What can hang from each mark:
gevoz: bokipe
bokipe: pimu
pimu: bokipe gevoz vinas volak
vinas: buda fito pimu vogo
fito: vinas
volak: pimu
buda: vinas
vuzo: fito

Known rows, with every way that one mark hangs from another:
bokipe[pimu[vinas[buda fito] volak]]: 280  -113  32  125  44  106  88  -64  25  33  101  -8  8  11  -126  -109  -180  116  -16  -59  -125  -26  -293  224  161  -141  265  -163  -190  121  -111  132  -14  -21  165  6  -166  54  -272  -198  -25  -120  -75  -202  102  -53  49  -120  150  -74  -1  35  -253  218  -218  167  378  -72  -129
gevoz[bokipe]: 217  45  189  -106  -282  -22  106  199  -74  -338  -53  -634  94  -72  -226  -164  254  -154  -85  -139  -79  34  68  -115  -353  -78  -17  159  195  246  -63  82  -136  -73  63  -157  -101  -173  -179  -78  62  40  -30  14  -6  61  52  118  -48  119  115  -261  40  -179  513  -235  -80  151  12
pimu[bokipe gevoz]: -18  35  137  115  172  -260  -35  323  194  201  162  -63  -19  -275  14  20  162  -273  -273  -74  398  88  204  -249  -144  -239  -403  133  150  -9  118  -25  -306  -150  126  -113  -19  34  -110  111  -173  192  -43  190  -177  -92  -69  322  -256  25  27  -171  -74  -305  200  90  -286  17  82
pimu[vinas[buda] volak]: -238  -254  -6  72  -68  -108  57  -163  -131  122  59  -244  -4  38  -83  -16  -237  255  -19  -24  -66  123  97  -42  259  0  160  -85  45  92  -69  7  -276  -389  -8  -267  -84  263  -430  -27  -331  -85  -48  -249  35  -181  -55  -261  383  150  -10  -360  -309  -272  67  -146  274  -233  -69
volak[pimu[bokipe]]: 70  103  210  -135  16  -39  65  384  42  -313  104  -141  -20  -59  326  23  373  50  -260  -111  24  45  -415  30  -63  -268  -306  234  198  150  -10  -90  -196  -3  -82  -26  152  -315  -355  -174  163  -86  -76  87  64  -117  -99  102  80  -51  -32  176  -80  115  -240  35  -5  275  -252
vinas[buda fito pimu[gevoz volak]]: 147  -128  123  -120  -102  -219  -329  -300  115  333  -115  280  44  -71  -341  62  -299  -204  24  293  321  -288  109  -31  10  -134  12  -177  -300  -304  -52  111  -1  102  155  5  -32  251  95  232  -415  -125  -162  142  -8  -91  -101  -75  15  -195  57  167  16  143  -21  228  -250  -27  -12
pimu[bokipe vinas[fito] volak]: -26  -260  4  415  395  -274  26  94  -23  -113  425  9  94  24  -25  -77  -301  145  -126  -138  -111  214  207  173  380  -176  45  -177  -84  -74  197  -3  -378  -14  139  -132  31  373  -573  25  -198  173  84  285  54  43  -97  -231  48  132  -52  -218  -408  -95  -232  283  148  -72  -99
volak[pimu[gevoz vinas[vogo]]]: -289  127  -112  17  23  78  177  169  -134  -34  -50  -41  -93  -107  176  -79  242  -46  -150  59  423  -35  -118  227  -48  -49  -313  -18  15  148  94  -210  25  117  -244  -95  360  -431  -166  -165  132  -138  2  19  48  -110  -50  44  34  -110  -136  111  161  36  53  -172  68  15  -88
buda[vinas[fito pimu[gevoz] vogo]]: -104  -19  -234  -119  118  35  -46  -223  -26  -68  -28  314  26  -22  214  -143  65  13  144  88  -169  12  272  -29  -24  -80  19  21  -144  -89  53  153  227  269  5  210  199  -180  449  13  40  33  7  66  37  147  48  17  -158  -24  -39  102  205  169  -215  283  115  40  182
fito[vinas[pimu[volak]]]: 5  159  -6  -30  -74  39  40  -112  47  -94  -82  -25  79  -61  199  91  -240  3  85  72  -40  255  -54  -156  202  30  131  -192  241  -215  -33  -67  103  -298  -52  63  -139  -80  47  117  92  160  92  -187  95  146  14  -78  164  -101  23  -207  89  -58  -269  -122  33  45  -66
vuzo[fito[vinas]]: 311  283  91  -209  -300  51  -301  105  92  -194  77  107  158  101  101  55  -207  22  77  14  -430  406  286  -109  -51  83  -82  152  225  14  -11  134  79  -290  44  257  -229  -240  -23  -232  336  436  69  -216  -39  129  100  208  85  -64  300  -88  -31  84  -407  -242  -253  -230  79
buda[vinas[pimu]]: -290  -62  20  -457  -56  -58  17  -278  5  -230  -151  -44  54  -109  376  -113  103  138  20  -9  -420  147  -151  -340  15  -328  19  107  28  -76  -99  215  -14  -235  -36  51  19  -225  184  -91  -196  -57  -147  -227  34  -26  67  -89  68  -45  -69  -207  -22  -105  -222  117  219  69  -41
bokipe[pimu[gevoz vinas[buda] volak]]: -78  -131  4  112  28  53  128  23  107  321  18  -47  -89  -196  -146  -91  -140  4  -95  -40  307  -96  -212  65  119  -206  56  -252  -162  69  -48  32  -93  -125  101  -147  -153  -15  -179  -77  -231  -100  -139  -190  29  -181  98  -8  48  -73  -59  -119  -137  -70  31  56  275  -211  -71
bokipe[pimu]: 378  72  197  -148  -46  253  86  75  124  -134  82  -188  35  -65  26  -126  146  -27  -101  -153  -138  -18  -517  52  -137  -244  -20  39  83  235  -223  69  143  -180  170  90  -259  -295  -24  -287  272  -90  -121  -304  59  -53  114  206  20  -200  92  14  16  116  -123  83  227  73  -86
fito[vinas[buda pimu vogo]]: 130  269  -61  70  -132  154  48  -118  -41  97  -300  79  -58  198  137  272  -40  33  210  72  -125  116  -2  -90  6  428  245  154  265  -30  -110  -46  156  -146  -111  106  -130  131  223  121  242  -24  208  -240  -62  81  -39  -44  201  162  -6  152  25  107  -118  -296  -34  131  36
vinas[buda pimu[bokipe] vogo]: 0  -57  208  -48  11  47  -45  25  9  122  -90  -13  -147  364  -83  345  212  149  15  -115  -196  -364  -422  -44  -95  344  38  324  40  36  -166  -144  -51  -23  -82  -61  -60  533  110  121  -6  -289  28  14  -120  -185  -127  -84  24  254  -40  359  -157  -50  201  -100  -181  183  -80
bokipe[pimu[vinas[buda fito]]]: 363  46  114  43  9  93  74  -128  -9  -17  -76  -38  53  49  -65  -126  -6  -23  -35  -25  -272  37  -322  192  -64  -152  210  2  -128  190  -126  229  81  -58  104  57  -188  -89  -194  -301  76  -155  -42  -271  2  -82  31  -67  114  -56  -37  120  -299  271  -218  43  286  83  -135
buda[vinas[fito pimu]]: -15  -29  -40  -336  13  -77  -113  -342  -13  -280  -74  180  130  -75  293  -190  -8  4  68  90  -471  204  46  -155  2  -318  72  28  -119  -137  -24  326  97  22  70  211  84  -221  205  -117  -127  22  -98  -64  85  107  33  -99  -5  -110  -31  -26  -16  174  -419  297  175  139  -6
gevoz[bokipe[pimu[volak]]]: 233  -98  149  -7  -201  101  161  313  37  -254  107  -540  20  -120  -275  -176  138  -61  -88  -255  31  -115  -235  7  -196  -172  108  -53  -2  231  -81  50  -116  78  123  -134  -212  -120  -201  -109  98  -23  -94  74  110  86  160  115  -61  17  80  -175  43  -20  397  -55  139  50  -87
pimu[gevoz vinas[fito vogo] volak]: -182  -181  -355  482  279  11  58  -30  -88  246  320  166  -10  -66  -231  -175  -298  -30  60  78  502  -21  632  290  243  109  -59  -361  -159  -22  224  -194  32  267  71  -88  216  94  -86  152  -58  139  77  215  8  81  -13  -4  -73  -55  16  -179  218  -125  193  142  78  -381  241
vinas[buda fito pimu[gevoz[bokipe] volak]]: 146  -167  126  -74  -152  -249  -281  -181  62  263  -184  138  42  -83  -445  44  -235  -256  26  225  342  -336  132  -49  -91  -91  69  -199  -356  -275  16  111  -92  243  117  -78  -6  287  32  261  -454  -104  -168  317  -7  -63  -59  -108  -51  -101  38  149  21  117  240  147  -315  51  -42

Rows:
684  131  -59  202  -80  183  -121  -117  -115  27  52  217  14  420  -180  71  127  8  223  56  -242  -75  435  215  -212  454  132  369  52  291  -150  124  213  237  137  261  -1  225  173  6  350  -111  107  -46  -78  57  -87  151  101  170  215  459  13  416  47  85  -64  142  266
vinas[buda fito vogo]
-384  -62  -182  -207  -16  30  96  -66  -40  -76  -127  -13  -77  -89  201  -94  209  57  85  -40  -101  -9  67  -217  -82  -56  -14  84  -41  2  19  76  50  116  -93  11  145  -163  353  43  -71  -41  -66  27  -7  55  95  8  -158  91  -81  -81  192  -114  132  52  126  4  118
buda[vinas[pimu[gevoz[bokipe]] vogo]]
362  -4  127  134  145  -10  -162  -83  -7  51  7  324  -46  433  -175  250  93  29  113  36  -228  -316  -118  191  -113  332  143  251  -133  -72  -58  3  89  329  52  156  10  542  163  127  106  -190  92  252  -98  -12  -160  -81  -62  140  15  609  -140  349  -49  180  -255  278  -6
vinas[buda fito pimu[bokipe] vogo]
-136  -203  -316  473  142  -85  8  -83  -106  441  153  197  -77  -18  -305  -38  -295  5  109  125  469  -56  683  210  198  208  50  -241  -188  15  159  -70  -61  183  48  -126  175  309  -123  181  -227  26  48  144  -32  -34  -50  -58  51  96  -1  -95  17  -78  238  58  56  -335  215
pimu[gevoz vinas[buda fito vogo] volak]
-334  5  -76  145  -53  -258  173  55  -142  130  -182  -411  46  -284  -281  -207  41  -279  -164  42  438  113  310  -78  -215  -97  -123  -119  -46  85  190  26  -213  -44  -70  -309  68  -163  -251  -38  -290  109  8  50  -136  -63  32  12  -133  74  -129  -430  -72  -385  583  -325  -108  -117  51
pimu[gevoz[bokipe] vinas]
62  255  -47  194  114  119  98  81  6  -71  -52  84  -4  145  249  202  9  22  107  -59  -135  172  -73  -31  91  293  104  64  293  -99  33  -172  131  -71  -133  134  -69  75  167  143  321  144  247  -22  -16  191  -34  -8  4  98  -49  103  71  59  -195  -138  -59  187  3
fito[vinas[pimu[bokipe] vogo]]
15  23  -218  396  2  -181  96  -18  -221  276  -222  -73  -40  34  -437  -95  28  -258  46  123  360  -36  627  181  -258  270  69  17  -179  174  225  77  -91  395  -32  -147  156  160  -77  49  -154  26  111  244  -180  11  -2  -8  -90  262  -123  43  -97  -4  554  -224  -160  -35  177
pimu[gevoz[bokipe] vinas[buda fito vogo]]
-387  -37  -189  -231  46  52  51  -151  -19  -23  -97  83  -71  -63  288  -78  193  134  80  -11  -114  18  59  -208  0  -61  -42  88  -26  -30  0  47  121  21  -84  70  128  -188  416  11  -49  -40  -60  -88  18  18  57  30  -78  36  -71  -70  213  -96  -19  98  167  -32  135
buda[vinas[pimu[gevoz] vogo]]
10  -139  38  54  68  184  177  26  36  -59  209  -190  -2  -87  -15  -151  -98  138  -72  -163  -51  -14  -467  146  195  -228  126  -233  -66  124  -87  -18  -1  -135  100  -84  -194  -103  -254  -224  44  -74  -97  -257  160  -67  87  -59  120  -117  -24  -190  -129  -6  -142  76  417  -154  -150
bokipe[pimu[vinas volak]]
116  145  99  -276  -261  31  -343  58  134  -161  93  160  140  77  61  107  -324  78  78  26  -354  261  66  -89  80  37  -44  -13  89  -150  -31  32  77  -262  25  200  -226  -111  8  -155  197  353  7  -147  37  108  94  66  69  -153  271  -105  9  16  -387  -170  -258  -285  -34
vuzo[fito[vinas[pimu[volak]]]]
-276  -64  -136  -312  2  124  84  -168  -60  -219  -34  19  -35  61  350  -63  189  235  113  -91  -409  60  -77  -149  26  -35  46  166  44  30  -98  71  145  -24  -94  92  90  -158  344  -66  62  -93  -21  -156  53  44  64  -58  -5  55  -17  -41  101  -54  -124  90  272  38  61
buda[vinas[pimu vogo]]
-298  63  56  44  167  -216  117  326  -41  -28  -27  -48  -91  -232  226  -35  233  -99  -319  8  377  76  -225  73  3  -307  -337  32  -1  48  202  -132  -286  61  -172  -177  279  -289  -407  -112  -111  -26  -62  174  -51  -162  -87  -10  -48  -25  -205  34  -156  -38  -79  -65  -27  114  -231
volak[pimu[bokipe gevoz vinas]]
-80  -55  130  -33  176  172  48  104  28  -140  156  -41  -62  254  25  182  230  127  -49  -171  -168  -297  -453  75  -48  202  -100  138  102  -22  -60  -291  120  47  -60  -18  11  208  164  52  233  -120  69  101  -10  -49  -73  18  -151  2  -11  183  113  -129  171  -18  -145  143  -66
vinas[pimu[bokipe] vogo]
-54  122  -123  109  -24  -29  64  81  -154  72  -150  128  -77  -37  82  -47  174  -76  -99  163  369  -48  46  283  -86  42  -187  60  -96  150  110  -53  36  288  -172  -29  358  -283  -175  -115  66  -161  7  89  -35  -113  -69  0  71  -39  -129  289  35  259  -37  -121  3  91  -80
volak[pimu[gevoz vinas[buda fito vogo]]]
-463  -193  -34  -258  110  -219  -29  -55  129  7  16  76  -42  -289  313  -62  5  106  -71  -63  -50  89  -6  -371  179  -415  -64  -40  -47  -221  79  162  -235  -157  16  -42  79  -30  98  91  -395  36  -156  44  54  -67  48  -69  -76  20  -98  -255  -54  -216  -195  243  148  -65  -8
buda[vinas[pimu[bokipe gevoz volak]]]
-311  -201  133  -202  -120  -92  -50  22  108  66  -3  -261  7  -263  -285  -34  -90  -158  -125  42  418  -289  -219  -158  -14  -252  -171  -319  -88  -260  -6  -194  -61  -70  9  -256  -39  11  34  187  -309  -39  -180  172  68  -48  31  -7  -160  -241  -8  -271  283  -351  441  -34  -188  -128  -86
vinas[pimu[gevoz[bokipe] volak]]
59  134  -35  227  13  48  34  44  22  133  -126  111  -99  174  174  331  -119  145  142  -32  -71  73  17  -108  204  395  238  79  227  -108  -1  -105  -49  -118  -102  42  -120  363  76  263  133  28  206  -38  -26  95  -45  -101  136  250  -25  141  -99  39  -164  -149  -27  117  -5
fito[vinas[buda pimu[bokipe volak] vogo]]
338  24  -10  2  118  284  -94  -191  -57  -247  147  199  103  346  -168  -14  33  -43  140  83  -195  -254  -127  341  -110  230  3  -19  -103  -67  -90  -161  487  380  43  258  68  44  339  -10  411  -101  100  157  76  159  -59  23  -125  -248  98  378  344  261  -58  171  -149  143  66
vinas[fito pimu vogo]
405  274  18  -100  -322  142  -283  139  43  -10  15  172  55  284  59  185  -154  127  186  5  -423  299  351  -42  -62  362  15  301  212  136  -60  114  107  -197  2  270  -207  -28  68  -177  380  306  110  -237  -54  67  67  204  113  109  319  90  -83  155  -294  -305  -254  -200  152
vuzo[fito[vinas[buda vogo]]]
-109  152  -31  53  -97  -59  26  23  62  33  -179  -51  23  -248  41  75  -198  -178  48  88  295  174  112  -199  89  9  82  -247  162  -262  91  -71  9  -129  -53  -9  -105  -107  70  208  -34  187  83  -6  30  146  45  -23  -33  -71  -16  -231  156  -132  -2  -159  -100  -4  -15
fito[vinas[pimu[gevoz[bokipe] volak]]]
-220  -21  58  50  219  68  15  162  105  118  117  40  -113  65  -85  165  181  -53  -73  -75  267  -348  -248  13  -75  157  -263  31  14  -115  35  -352  109  125  -80  -47  99  207  261  183  87  -61  40  243  -70  -42  -71  115  -310  -56  -41  157  259  -228  342  32  -274  13  56
vinas[pimu[bokipe gevoz] vogo]
